Every row comes from one small tree of marks. Brackets hold a mark, then the marks that hang from it, in alphabetical order. Every link used is in the known rows. Which tree was each row made from?
Known rows
(tepi milu): |  40 |  20 | -14 |   4 | -25 |  -4 |  32 | -16 | -50 |  19 | -16 |  -6 |  18 |  19 |   1 | -18 |  30 |  21 | -23 |  33 | -15 |  18 |
(fegaz keli (zuso milu ropu)): |  18 |  24 |  26 |   0 | -11 |   5 |  21 |   8 | -63 |  -9 | -27 | -23 |  16 |  24 | -10 | -47 |  46 | -11 |   2 |  43 | -25 |   1 |
(milu (zuso ropu)): |  26 |  24 |  13 |  21 |  -2 |  28 |  15 | -22 | -51 | -25 | -42 |  -9 |   6 |  40 |   5 |  -1 |  34 |   0 | -19 |  18 | -30 |   4 |
(sunola (zuso (fegaz keli) ferofes)): |  34 |   1 |   0 | -31 |  40 |  35 |  24 | -12 | -66 |   5 | -13 | -10 |   0 |   9 |  -8 | -10 |  39 |  17 | -11 |  18 |   2 |   7 |
(milu (zuso fegaz ferofes ropu sunola)): |  18 |  -4 |  10 |  -2 |   9 |  42 |  37 | -11 | -52 | -25 | -40 |  -3 | -14 |  30 |  21 | -27 |  46 |  29 |   1 |  19 | -12 | -39 |
(milu (zuso (fegaz keli) ropu)): |   9 |  15 |  15 |  11 |  11 |  39 |  17 | -14 | -54 | -31 | -36 | -17 |  -6 |  28 |  -8 |  -4 |  53 |  -3 | -19 |  23 | -33 |  -1 |
(milu (zuso fegaz ropu)): |  17 |   8 |  11 |  17 |  -1 |  40 |  25 | -19 | -47 | -34 | -37 |  -6 |  -9 |  31 |   7 |  -1 |  45 |   8 | -23 |  23 | -30 |  -8 |
(fegaz (zuso ferofes)): |  43 |   7 |  19 | -12 |   8 |  16 |  33 |   1 | -56 |   3 | -33 |   7 |   7 |  13 |  -2 | -30 |  28 |  27 |   2 |  54 |   0 |  12 |
(zuso ferofes): |  38 |  16 |   5 | -15 |  -2 |  16 |  27 | -17 | -49 |  14 | -23 |  -2 |   8 |  17 |  -2 | -14 |  26 |  26 |  -5 |  43 |   5 |  24 |
(ferofes (zuso fegaz milu ropu sunola)): |  29 |  10 |   4 |   5 | -29 |   2 |  31 |  -7 | -43 | -19 | -40 |   2 |   2 |  28 |  17 | -52 |  48 |  27 |  -3 |  31 | -25 | -26 |
(tepi (milu zuso)): |  31 |  17 | -22 |  20 |  -9 |  16 |  29 | -11 | -43 |   9 | -27 | -12 |   9 |  23 |   5 |  -9 |  29 |  21 | -19 |  22 | -25 |   7 |
(fegaz keli zuso): |  37 |  21 |  23 |  -4 |  11 |  -2 |  19 |   0 | -61 |  -2 | -38 |  -6 |  16 |  19 | -13 | -23 |  36 |   4 |  -9 |  55 | -12 |  29 |
(sunola (zuso fegaz ferofes milu ropu)): |  23 |  -3 |   0 | -21 |   7 |  44 |  36 |  -9 | -61 |  -5 |  -2 | -16 |  -2 |  16 |   9 | -31 |  40 |  12 |  -4 |   5 |  -9 | -27 |
(milu (zuso ropu sunola)): |  31 |  17 |  10 |  18 |  -4 |  15 |  23 | -21 | -51 | -25 | -52 |  -5 |   7 |  49 |  26 | -15 |  34 |  12 | -12 |  15 | -21 | -19 |
(ferofes nura (zuso fegaz ropu sunola)): |  31 |  16 |  14 |   9 |  -5 |  10 | -10 |  -4 | -52 | -51 | -50 |  19 |  -1 |  35 |   4 | -28 |  57 |  14 | -18 |  52 | -26 | -13 |
(ferofes nura (zuso ropu sunola)): |  40 |  31 |  14 |  15 |  -6 |  -3 | -20 |  -7 | -56 | -42 | -55 |  17 |  13 |  44 |   3 | -28 |  47 |   6 | -14 |  47 | -26 |  -2 |
(sunola (zuso milu)): |  44 |  15 | -18 |  -1 |  -5 |   8 |  26 | -17 | -45 |  15 | -13 | -16 |  19 |  26 |  17 |  -9 |  20 |  10 | -17 |  16 |  -1 |   9 |
(sunola (zuso ferofes ropu)): |  43 |  13 |  15 | -19 |  25 |  34 |  19 | -22 | -78 |  -9 | -20 |  -4 |  15 |  29 |   1 | -15 |  31 |   5 | -10 |  -3 | -11 |  -5 |
(nura (ferofes zuso)): |  48 |  27 | -10 |  -4 |   3 |   9 |  10 | -18 | -27 | -19 | -43 |  12 |  15 |  23 |  -6 |   5 |  29 |   2 | -15 |  43 |   3 |  39 |
(tepi (milu (zuso (fegaz keli)))): |  16 |   8 | -20 |  10 |   2 |  25 |  31 |  -3 | -46 |   4 | -21 | -19 |  -3 |  12 |  -6 | -12 |  46 |  18 | -19 |  27 | -27 |   3 |
(nura ferofes): |  40 |  21 | -10 | -10 |  -7 |  11 |  20 | -25 | -28 | -11 | -26 |   0 |  15 |  25 |   5 |  15 |  25 |  -4 | -21 |  47 |  18 |  38 |
(ferofes nura (zuso (fegaz keli) milu)): |  13 |  25 | -12 |   9 |  -9 |  10 | -13 |  13 | -33 | -16 | -27 |  -7 |  -3 |  11 | -19 | -23 |  56 |   5 | -11 |  73 | -19 |  24 |

Write each row's tree
|  23 |   2 |   9 |  14 |  -3 |  26 |  32 | -18 | -47 | -34 | -46 |  -2 |  -7 |  40 |  26 | -16 |  44 |  21 | -16 |  21 | -21 | -31 |	(milu (zuso fegaz ropu sunola))
|  12 |   1 | -26 |   7 |   6 |  45 |  17 |   8 | -42 |  -5 | -14 |  -6 | -14 |   8 |  -4 | -13 |  47 |  26 | -12 |  42 | -15 |  -7 |	(tepi (milu (zuso fegaz (ferofes nura))))
|  17 |  22 |  38 | -12 |  25 |  27 |  -8 |  16 | -79 | -29 | -31 |  -6 |   7 |  21 | -27 | -36 |  55 | -13 |   6 |  58 | -18 |   5 |	(fegaz keli (zuso (ferofes nura) ropu))
|  21 |  17 |  14 |   6 |  10 |  44 |  20 | -14 | -56 | -17 | -35 |  -8 |  -1 |  31 |  -1 | -12 |  36 |   9 |  -2 |  16 | -22 |  -5 |	(milu (zuso ferofes ropu))
|  26 |  22 |  16 |  13 |  -4 |  23 | -16 |  -4 | -51 | -51 | -41 |  16 |  -3 |  27 | -16 | -13 |  58 |   2 | -25 |  54 | -35 |  10 |	(ferofes nura (zuso fegaz ropu))
|  36 |  19 |  -1 |   0 |  -7 |  17 |  22 | -19 | -60 |  -4 | -13 | -18 |  20 |  35 |  14 | -18 |  29 |  -4 | -17 |   1 | -16 |  -7 |	(sunola (zuso milu ropu))
|  26 |   2 |  10 | -17 |  30 |  50 |   2 |  -9 | -71 | -33 | -12 |   1 |  -4 |  23 |  -2 |  -8 |  48 |   1 | -19 |  21 |  -9 | -14 |	(sunola (zuso fegaz (ferofes nura) ropu))
|  21 |   3 | -22 |   6 |   2 |  13 |  37 |  -4 | -46 |   4 | -29 | -15 |  -1 |  19 |  12 | -25 |  46 |  29 | -12 |  25 | -19 | -17 |	(tepi (milu (zuso (fegaz keli) sunola)))
|  24 |  -8 | -25 |  -3 |   1 |  29 |  48 |  -1 | -43 |   9 | -25 |  -5 |  -9 |  13 |  18 | -33 |  40 |  47 |  -2 |  23 |  -9 | -31 |	(tepi (milu (zuso fegaz ferofes sunola)))
|  28 |   4 |  20 | -12 | -16 |  10 |  42 |  10 | -60 |  -4 | -31 |  -6 |   8 |  26 |  21 | -69 |  37 |  24 |  21 |  39 |  -4 | -39 |	(fegaz (zuso ferofes milu ropu sunola))
|  36 |  23 |  -9 |  -4 | -17 |   4 |  19 | -11 | -29 | -25 | -40 |   0 |  17 |  34 |  15 | -30 |  37 |  -1 |   2 |  30 |  -1 |  -6 |	(nura (ferofes (zuso milu ropu sunola)))
|  12 |   9 |   7 |   2 | -39 |  19 |  37 | -13 | -43 | -13 | -10 | -17 |  -1 |  22 |   9 | -27 |  48 |   8 | -16 |  36 | -18 |  -9 |	(zuso fegaz milu ropu)
|  53 |  21 | -12 |  -7 |   1 |  -4 |  17 | -18 | -26 | -18 | -51 |  15 |  16 |  30 |  12 |  -8 |  29 |  13 |  -8 |  41 |  11 |  19 |	(nura (ferofes (zuso sunola)))
|  38 |  10 |   3 | -11 |   0 |  15 |  21 | -17 | -36 | -43 | -47 |  15 |   4 |  29 |  10 | -17 |  47 |   7 | -12 |  33 |  -3 |  -7 |	(nura (ferofes (zuso fegaz ropu sunola)))
|  18 |   6 | -12 | -10 | -25 |  -8 |  41 |  -6 | -36 |  13 | -20 | -21 |   2 |  19 |  20 | -37 |  45 |  25 |  -4 |  50 |   6 |  -9 |	(zuso (fegaz keli) milu sunola)
|  19 |  -3 | -23 |   1 |   2 |  41 |  41 |  -2 | -44 |   8 | -16 |  -9 | -10 |   5 |   1 | -19 |  40 |  36 |  -8 |  25 | -17 | -11 |	(tepi (milu (zuso fegaz ferofes)))
|  32 |  10 |  20 |   4 | -27 |  -6 |  38 |   2 | -54 | -13 | -37 |  -5 |  16 |  36 |  27 | -58 |  36 |  15 |   4 |  41 | -12 | -30 |	(fegaz (zuso milu ropu sunola))
|  16 |  -2 | -13 | -17 | -23 |  27 |  47 |  -3 | -32 |  18 |  -3 | -14 |  -9 |   2 |   6 | -30 |  38 |  35 |   2 |  51 |   9 |   0 |	(zuso fegaz ferofes milu)
|   8 |  12 |  -4 |  11 |   0 |  33 |  27 |  -6 | -59 | -13 | -21 | -21 |  -1 |  19 |  -9 | -20 |  55 |   5 | -17 |  13 | -41 | -12 |	(tepi (milu (zuso (fegaz keli) ropu)))
|  25 |  19 |  20 | -13 |  26 |  18 |  -5 |  18 | -64 | -10 | -31 |  -4 |   6 |  12 | -24 | -27 |  45 |   3 |   5 |  73 |  -2 |  23 |	(fegaz keli (zuso (ferofes nura)))
|  31 |  19 |   0 |   3 |   9 |  -2 | -13 |   3 | -45 | -28 | -49 |  11 |   0 |  24 |  -6 | -22 |  56 |  18 | -14 |  68 | -12 |  12 |	(ferofes nura (zuso (fegaz keli) sunola))
|  11 |   3 | -19 |  -5 |  14 |  39 |  35 |   3 | -51 |  12 | -16 | -19 |  -9 |   3 | -12 | -23 |  47 |  27 |  -4 |  26 | -20 |  -5 |	(tepi (milu (zuso (fegaz keli) ferofes)))
|  27 |  16 |  22 |   8 | -26 |   7 |  31 |   2 | -54 | -12 | -27 | -10 |  14 |  27 |   7 | -43 |  36 |   3 |  -3 |  43 | -21 |  -7 |	(fegaz (zuso milu ropu))
|  13 |  -5 |   5 | -19 | -27 |  22 |  49 |  -5 | -49 |  -3 | -14 | -13 |  -7 |  21 |  25 | -57 |  48 |  32 |  11 |  32 |   0 | -45 |	(zuso fegaz ferofes milu ropu sunola)
|  34 |  19 |  -1 |  12 |  -2 |  14 | -13 |  -3 | -37 | -31 | -41 |  18 |  -4 |  19 | -12 |  -4 |  48 |  17 | -26 |  69 | -19 |  27 |	(ferofes nura (zuso fegaz))
|  22 |  12 |   6 | -13 | -28 |   9 |  39 |  -8 | -53 |   6 | -20 | -15 |   9 |  31 |  24 | -56 |  36 |  22 |  16 |  26 |   1 | -33 |	(zuso ferofes milu ropu sunola)
|   5 |   6 |   8 |   8 |  15 |  60 |   3 |  -1 | -50 | -41 | -28 |  -4 | -19 |  24 |  -4 |  -4 |  53 |   7 | -10 |  41 | -19 | -13 |	(milu (zuso fegaz (ferofes nura) ropu))
|  39 |   7 |  -2 | -15 |  28 |  19 |  21 | -20 | -61 |  -3 | -20 | -10 |   7 |  19 |  -2 |   2 |  38 |   8 | -27 |  19 |  -6 |  16 |	(sunola (zuso (fegaz keli)))
|  31 |   9 | -13 | -15 | -26 |  -1 |  44 |  -6 | -37 |  28 | -20 | -13 |   8 |  21 |  28 | -46 |  26 |  39 |  15 |  43 |  18 | -13 |	(zuso ferofes milu sunola)
|  26 |  23 |  24 |  -1 |   4 |  15 |   9 | -12 | -61 | -29 | -43 |   2 |   4 |  21 | -24 | -25 |  57 |   5 | -16 |  31 | -40 |  14 |	(ferofes (zuso (fegaz keli) ropu))
